Known rows, with every step that occurs
savu -> sudu: [1.42, 2.62, -0.15, 0.59, 0.65, -3.29, 0.20, -4.79, -1.24, 1.90, 0.34, -3.09, -1.86, -1.58, 0.41, -0.68, 0.18]
lovinu -> tivag -> savu -> susi: [3.99, 0.30, -0.29, -2.16, 1.84, 4.57, -0.60, -4.39, -0.25, -3.15, 1.82, 3.71, -0.70, 2.79, -3.16, -1.41, -2.88]
savu -> sudu -> mifar -> susi -> lovinu -> tivag: [-3.82, -1.81, -0.58, 2.47, -1.25, -0.60, -0.42, 3.08, 0.28, -4.26, 1.97, 0.99, 0.98, 0.18, 1.51, 1.76, -0.57]
mifar -> susi -> lovinu: [2.14, 1.86, -0.72, -0.04, -1.96, -0.04, -0.05, 2.58, 5.40, -0.16, -4.52, 0.69, 0.53, 0.13, -2.61, -0.13, 0.51]
sudu -> mifar -> susi -> lovinu: [-1.20, -1.08, 0.36, -1.36, -2.95, -0.21, -0.09, 4.48, 4.40, 2.55, -3.19, 1.11, 0.87, 0.67, -0.14, -0.02, 1.41]
lovinu -> susi: [1.97, -0.04, 1.31, -2.64, 0.41, -0.77, 2.07, -2.04, 2.16, 1.54, -2.22, 1.85, -0.28, 1.87, -1.00, -5.98, -0.07]
mifar -> susi -> lovinu -> tivag -> savu: [2.74, 2.10, -0.92, 1.17, 0.87, 3.19, -0.33, 0.50, 2.89, -4.96, -0.38, 5.98, 1.11, 0.91, -1.36, -0.20, -1.55]
mifar -> sudu: [0.02, 3.37, -0.01, 0.52, 1.12, -2.36, 0.79, -2.49, -0.88, 4.60, -0.91, -3.61, -1.09, -4.53, -0.60, -2.90, 2.11]
lovinu -> sudu -> mifar -> susi: [-5.28, -0.33, 0.72, -0.42, -1.20, -0.06, 1.05, 2.41, 2.51, 4.32, 0.90, -4.06, 0.51, 5.21, 0.07, 1.42, 1.25]
tivag -> savu -> sudu -> mifar: [-0.32, 1.29, 1.08, -1.23, 1.85, -0.95, 0.14, -5.81, -3.29, 5.67, 2.48, 1.29, -1.58, -3.05, 3.66, -1.05, 1.25]
tivag -> mifar: [3.80, 1.19, 1.55, -0.14, 1.13, -1.82, -0.62, -2.39, -1.65, 6.14, -0.06, -3.46, -0.02, 1.08, 1.84, -1.83, -0.05]
sudu -> mifar -> susi -> lovinu -> tivag: [-1.46, -1.63, 0.04, 0.27, -2.20, 1.28, -0.39, 5.42, 3.43, -3.15, 0.10, 1.46, 1.67, 2.48, 0.24, 0.32, -0.71]
savu -> sudu -> mifar: [-1.98, -0.26, 1.00, -0.75, -0.27, -2.88, 0.22, -2.85, -2.07, 4.75, 1.64, -2.93, -1.55, -1.26, 2.88, -0.53, 1.18]
savu -> susi -> lovinu: [4.46, -0.35, -1.13, -2.80, -1.73, 0.28, -0.65, 0.86, 1.15, -1.93, -4.81, -0.35, -1.19, -0.69, -5.03, 0.34, -0.33]
tivag -> savu -> susi -> lovinu: [5.18, 0.20, -0.95, -3.18, 0.34, 2.31, -0.56, -2.47, 0.46, -0.97, -3.68, 4.10, -1.45, -2.74, -4.32, -0.16, -0.14]
tivag -> lovinu -> sudu -> mifar -> susi: [-8.30, -6.24, 0.42, -2.34, -2.62, -0.69, 1.27, 2.45, 2.33, 1.96, 1.87, -5.91, 1.05, 3.85, 0.69, 3.18, 0.86]
susi -> lovinu -> tivag: [4.22, 1.29, -0.62, 0.66, -0.13, -0.10, -0.16, 1.23, -0.15, -6.61, -0.44, -0.58, -0.18, -0.45, -0.68, -0.29, -1.17]
sudu -> mifar: [0.28, -0.34, 1.56, -2.73, -0.96, -1.34, 0.15, -0.94, 0.44, 6.13, 0.17, -2.43, -0.89, 1.00, 1.66, -2.14, 1.15]

Rows
[3.82, -1.43, -1.44, -0.99, -1.09, 1.49, -0.81, 1.45, -0.19, -7.66, -1.49, 0.64, -0.37, 1.04, -4.32, 0.59, -2.28] : savu -> susi -> lovinu -> tivag
[-0.20, -0.85, 0.23, 0.09, 0.04, 3.50, -0.37, 2.52, 2.35, -2.15, 1.01, 6.06, 1.51, 0.94, 1.19, -0.04, -0.58] : sudu -> mifar -> susi -> lovinu -> tivag -> savu
[-3.41, -0.67, -0.36, 0.66, -1.91, -1.94, -0.25, 2.40, 1.33, 1.68, -1.45, 0.24, 0.12, -1.84, 1.08, 1.41, 1.32] : savu -> sudu -> mifar -> susi -> lovinu
[-2.15, 0.66, -0.15, 0.35, -0.04, 0.20, -0.27, -0.63, 0.61, 2.82, -0.47, 4.96, -0.02, -3.24, 1.84, 0.84, 1.43] : tivag -> savu -> sudu -> mifar -> susi -> lovinu
[-0.05, -0.36, -0.26, 1.10, 1.87, -0.04, -0.22, -2.31, -4.87, -3.84, 3.31, 3.15, -0.80, -4.32, 3.53, 0.82, -0.33] : susi -> lovinu -> tivag -> savu -> sudu -> mifar
[-1.11, 1.56, -1.17, 1.44, -0.95, -0.67, 1.02, 3.20, 2.80, -1.82, -3.21, -2.77, 0.35, 1.75, -2.91, 2.75, 0.74] : mifar -> susi -> lovinu -> sudu
[-0.69, -0.27, 0.76, 0.68, 2.67, 0.48, -0.07, -5.22, -4.21, -0.29, 5.85, 1.89, -1.00, -0.81, 4.00, -0.53, -0.71] : lovinu -> tivag -> savu -> sudu -> mifar
[0.85, -0.19, 0.93, 2.50, 0.83, 0.96, -0.99, 1.09, 0.71, 0.75, 2.38, -0.76, 2.19, 6.08, 1.03, -0.97, -2.28] : lovinu -> tivag -> mifar -> susi
[2.11, 0.53, -1.56, -1.95, 1.19, 1.64, 0.56, -1.53, -2.19, -3.10, -2.42, 0.66, -1.47, -1.25, -4.28, 2.73, 0.00] : tivag -> savu -> susi -> lovinu -> sudu
[-1.63, 0.02, -0.20, 2.62, 0.26, -1.62, 0.02, 3.92, -0.45, 0.87, -1.81, -3.70, 1.40, 2.20, -0.23, 3.05, 0.64] : tivag -> mifar -> susi -> lovinu -> sudu
[-3.22, -0.05, 0.54, 1.86, 1.54, 2.25, -0.18, -2.63, -0.22, 0.52, 5.24, 4.25, 0.53, 1.62, 2.66, -0.30, -1.09] : lovinu -> tivag -> savu -> sudu -> mifar -> susi
[-0.20, 1.19, 0.66, 3.71, 3.08, -1.59, -0.05, -0.95, -4.87, 1.47, 3.47, -3.93, 0.86, -2.28, 2.58, -2.18, -0.02] : lovinu -> tivag -> mifar -> sudu
[-2.33, -1.23, 0.11, -0.83, -0.77, -2.69, 1.07, 2.66, -2.02, 0.23, -0.87, -4.61, -0.84, -0.95, 1.02, 2.09, 2.00] : susi -> lovinu -> sudu -> mifar
[0.20, -1.42, -0.72, 2.48, 1.55, -0.25, -1.05, 2.45, -5.16, -3.05, 0.26, -2.07, 0.87, -4.02, -1.52, 0.27, -0.57] : savu -> susi -> lovinu -> tivag -> mifar -> sudu
